What can hang from each mark
E: P
R: A
S: V
G: A H
A: G L R
Z: L
P: E
V: L S
H: G
L: A E V Z

Known rows, with every way that one mark hangs from another
L(A(G) E(P) V(S) Z): [-5, 33, 9, 20, -7, -13, 4, 2, -18, -8, -2, -27, -8, 5, 2, -4, 15, -5, 3, -6, 12, -13, 8, -7, -9]
E(P): [1, 5, 2, 0, -2, 3, 2, -7, 1, -1, -7, -8, 2, -5, 0, 5, -1, 0, 2, -2, 3, -3, 8, 0, -2]
H(G(A(L(V Z) R))): [3, 28, -6, 39, -13, -9, -1, 28, -4, 4, -17, 5, -15, 23, 2, -15, 13, -2, 8, -15, -4, 4, 16, -2, 1]
A(G L(E Z)): [2, 21, -4, 28, -6, 1, 6, 12, -8, 1, 0, 7, -3, 20, -1, -9, 0, -2, 4, -11, 2, -3, 7, 1, 1]
Z(L(E(P) V(S))): [-2, 12, 8, 11, -2, -7, 0, -13, -14, -8, -11, -25, -8, 2, 1, 13, 1, -2, 4, -8, 15, -7, 10, -3, -4]
G(A(L(E V Z) R)): [3, 33, -6, 37, -11, -10, 2, 17, -8, 1, -9, -4, -10, 25, 1, -10, 8, -3, 10, -13, 3, 1, 19, -1, 0]
H(G(A(L(E V) R))): [7, 20, -3, 44, -13, -8, 3, 25, -3, 1, -14, 8, -13, 25, 1, -15, 4, -3, 4, -15, -1, 5, 13, -1, 2]
S(V(L)): [-2, -5, 9, 1, 5, -1, -2, 0, -5, -4, -7, -14, -5, 2, 0, 2, -5, 3, -2, -3, 6, 0, -9, -1, 2]
V(L(A E Z)): [-5, 14, 2, 13, 1, -10, 3, -2, -11, -3, -3, -19, -1, 4, -4, -13, 7, -3, 2, -3, 14, -5, 3, -4, -1]
G(A(L(V(S))) H): [9, 11, 3, 18, -12, -9, -3, 18, -5, 0, -15, -7, -13, 16, 4, -6, 9, -2, 4, -12, -4, 4, 4, -4, -2]
R(A(G)): [-1, 15, 3, 15, -3, 1, 6, 15, -2, 0, 1, 17, -2, 5, -1, -3, -3, 1, -5, -2, -1, 1, 3, 4, 4]
V(L(A(G R) E Z) S): [-2, 30, 18, 31, 3, -13, 3, 17, -15, -7, -3, -12, -10, 16, 1, -21, 4, 0, 4, -11, 14, -9, -1, -4, 0]
P(E): [-1, 6, 0, -6, -1, 3, 2, -4, -1, 0, -8, -6, 2, -4, 1, 6, -2, 0, 2, -3, 1, -4, 8, 0, -2]
H(G(A(L R))): [9, 11, 1, 34, -9, 0, 2, 29, 4, 5, -17, 16, -9, 19, 0, -18, 0, 1, 4, -14, -6, 7, 9, 1, 5]
G(A(L) H): [11, 4, -2, 18, -10, -1, 1, 17, 3, 6, -14, 6, -7, 13, -1, -10, 0, -1, 3, -10, -6, 8, 9, 0, 3]
G(A(L(E(P)) R) H): [13, 20, 4, 37, -12, -1, 7, 14, 3, 2, -20, 0, -8, 18, 0, -12, -6, -1, 7, -17, 1, 3, 24, 2, 2]
G(A(L R) H): [11, 14, 2, 30, -8, -2, 1, 24, 5, 6, -15, 11, -10, 18, 1, -17, -1, 0, 7, -14, -7, 7, 13, 2, 4]
L(A E V(S) Z): [-7, 19, 3, 12, -3, -16, 1, -2, -17, -7, 2, -28, -6, 6, 2, -6, 18, -5, 2, 0, 11, -10, 1, -9, -8]
A(G(H) L(E(P))): [10, 19, 1, 31, -9, 4, 8, 8, -1, 1, -10, 6, -5, 13, -2, -8, -7, -3, 2, -15, 0, -2, 12, 2, 1]
R(A(G L)): [3, 18, -1, 26, -5, 7, 8, 21, -2, 3, -4, 22, -1, 11, -1, -8, -3, 1, -1, -8, -5, 3, 4, 5, 5]
S(V(L(Z))): [-6, 4, 6, 3, 4, -5, -1, 0, -9, -3, -7, -18, -6, 5, 1, 2, 1, 2, 1, -3, 9, -3, -3, -3, 2]
Z(L(E V)): [-4, 10, -3, 13, 0, -7, -2, -8, -10, -3, -1, -10, -7, 4, -3, 6, 0, -4, 2, -5, 10, -1, 9, 0, -1]
L(A): [-2, 3, 2, 3, 1, -2, 1, 1, -3, 0, 1, -8, 2, -7, -2, -9, 7, -1, -1, 3, 2, -2, -2, -2, -3]

Rows
[-1, 30, 17, 33, 2, -13, -5, 18, -12, -3, -4, -8, -20, 6, 2, -14, 7, -1, 4, -13, 4, -4, 4, -2, -3]
Z(L(A(G(H) R) V(S)))
[3, 43, -4, 48, -8, -9, 2, 21, -8, 1, -2, 8, -15, 27, 1, -16, 6, -5, 7, -18, -2, -2, 15, 0, 0]
A(G(H) L(E V Z) R)
[9, 14, 1, 32, -8, -1, 5, 18, 0, 2, -10, 7, -4, 21, 0, -13, -5, 1, 6, -12, 1, 5, 12, 2, 3]
G(A(L(E) R))
[-4, 23, 14, 22, -2, -8, 2, -2, -18, -8, -6, -24, -9, -1, -1, 0, 5, -3, 3, -9, 15, -9, 7, -3, -7]
Z(L(A(G) E(P) V(S)))
[1, 33, -3, 35, -11, 4, 14, 11, -7, 1, -10, 7, -1, 15, -2, -4, -1, -2, 2, -11, 6, -5, 19, 3, 2]
R(A(G L(E(P) Z)))
[-3, 31, 6, 27, 0, -8, -2, 17, -7, -1, 5, 0, -8, 2, 1, -16, 10, -2, 3, -5, -1, -3, 2, 0, -4]
L(A(G R) V)
[12, 15, 1, 37, -9, -4, 5, 21, 2, 3, -13, 8, -9, 23, 0, -17, -5, -1, 5, -15, -2, 6, 16, 1, 4]
G(A(L(E) R) H)
[6, 12, -7, 22, -12, -5, 2, 10, -5, 0, -9, -3, -5, 17, -1, -4, 4, -3, 4, -9, 1, 4, 11, -1, -1]
G(A(L(E V)))
[0, 0, 11, 8, 1, -1, 5, -10, -7, -7, -12, -23, -3, 2, -1, 6, -9, 2, -1, -5, 14, -5, 2, -2, 1]
S(V(L(E(P))))
[-4, 21, 15, 15, 5, -12, -1, 10, -11, -4, -8, -19, -7, 6, 2, -17, 10, 2, 7, -7, 10, -7, -1, -5, -2]
V(L(A(R) Z) S)
[-6, 19, -7, 11, -5, -11, 1, -5, -10, -3, 3, -13, -5, 10, 0, 2, 9, -5, 2, -2, 7, -5, 9, -4, -3]
L(E V Z)
[5, 21, 8, 26, -1, -4, 0, 20, 2, 1, 0, 15, -12, 11, 1, -13, -4, 0, 1, -10, -5, 0, 6, 2, 3]
A(G(H) R)
[0, 33, 6, 32, -1, -11, -3, 19, -5, 0, 4, 1, -13, 4, 1, -20, 10, -3, 1, -8, -4, -2, 5, -1, -3]
L(A(G(H) R) V)
[1, 13, 7, 16, -1, -5, 1, 14, -2, 2, 3, 3, -6, -1, -2, -17, 5, -3, -3, -4, -2, -1, 0, -1, -1]
L(A(G(H)))
[4, 29, 12, 36, -3, -5, 7, 11, -3, -2, -3, -3, -7, 4, -1, -19, -1, -3, 1, -10, 5, -6, 15, 0, -2]
L(A(G(H) R) E(P))
[0, 10, 18, 10, 3, -6, 0, 13, -10, -5, -4, -10, -5, 2, 0, -14, 3, 2, -1, -6, 7, -5, -12, -3, -1]
V(L(A(G)) S)
[5, 7, 6, 23, -7, -6, 0, 23, 4, 3, -12, 11, -11, 12, 1, -12, 0, 1, 0, -8, -2, 5, 8, 0, 4]
H(G(A(R)))
[1, 34, 6, 38, -3, -13, 1, 16, -7, -3, 5, -1, -13, 10, 0, -21, 7, -5, 0, -9, 1, -3, 8, -2, -3]
L(A(G(H) R) E V)
[-7, 17, 12, 18, 7, -8, -1, 7, -10, -3, -6, -23, -7, 3, 0, -13, 7, 3, 4, -4, 10, -5, -1, -3, 0]
S(V(L(A(R) Z)))
[7, 38, 2, 44, -8, -1, 8, 15, -4, 2, -11, 5, -10, 22, 0, -14, -2, -2, 8, -19, 2, -5, 22, 2, 1]
A(G(H) L(E(P) Z) R)
[11, 29, 5, 43, -7, 3, 8, 15, 0, 1, -11, 10, -9, 18, 0, -15, -8, -1, 5, -19, -1, -2, 16, 3, 1]
A(G(H) L(E(P)) R)
[-1, 14, 5, 22, 2, -5, 5, 5, -3, -2, 3, -6, -1, 3, -1, -16, 2, -1, 1, -2, 6, -3, 5, -1, -2]
L(A(R) E)
[-4, 25, 5, 25, -3, -5, 2, -4, -13, -3, -4, -17, -7, -4, -5, -2, 4, -5, 3, -7, 13, -6, 14, 0, -5]
Z(L(A(G) E(P) V))
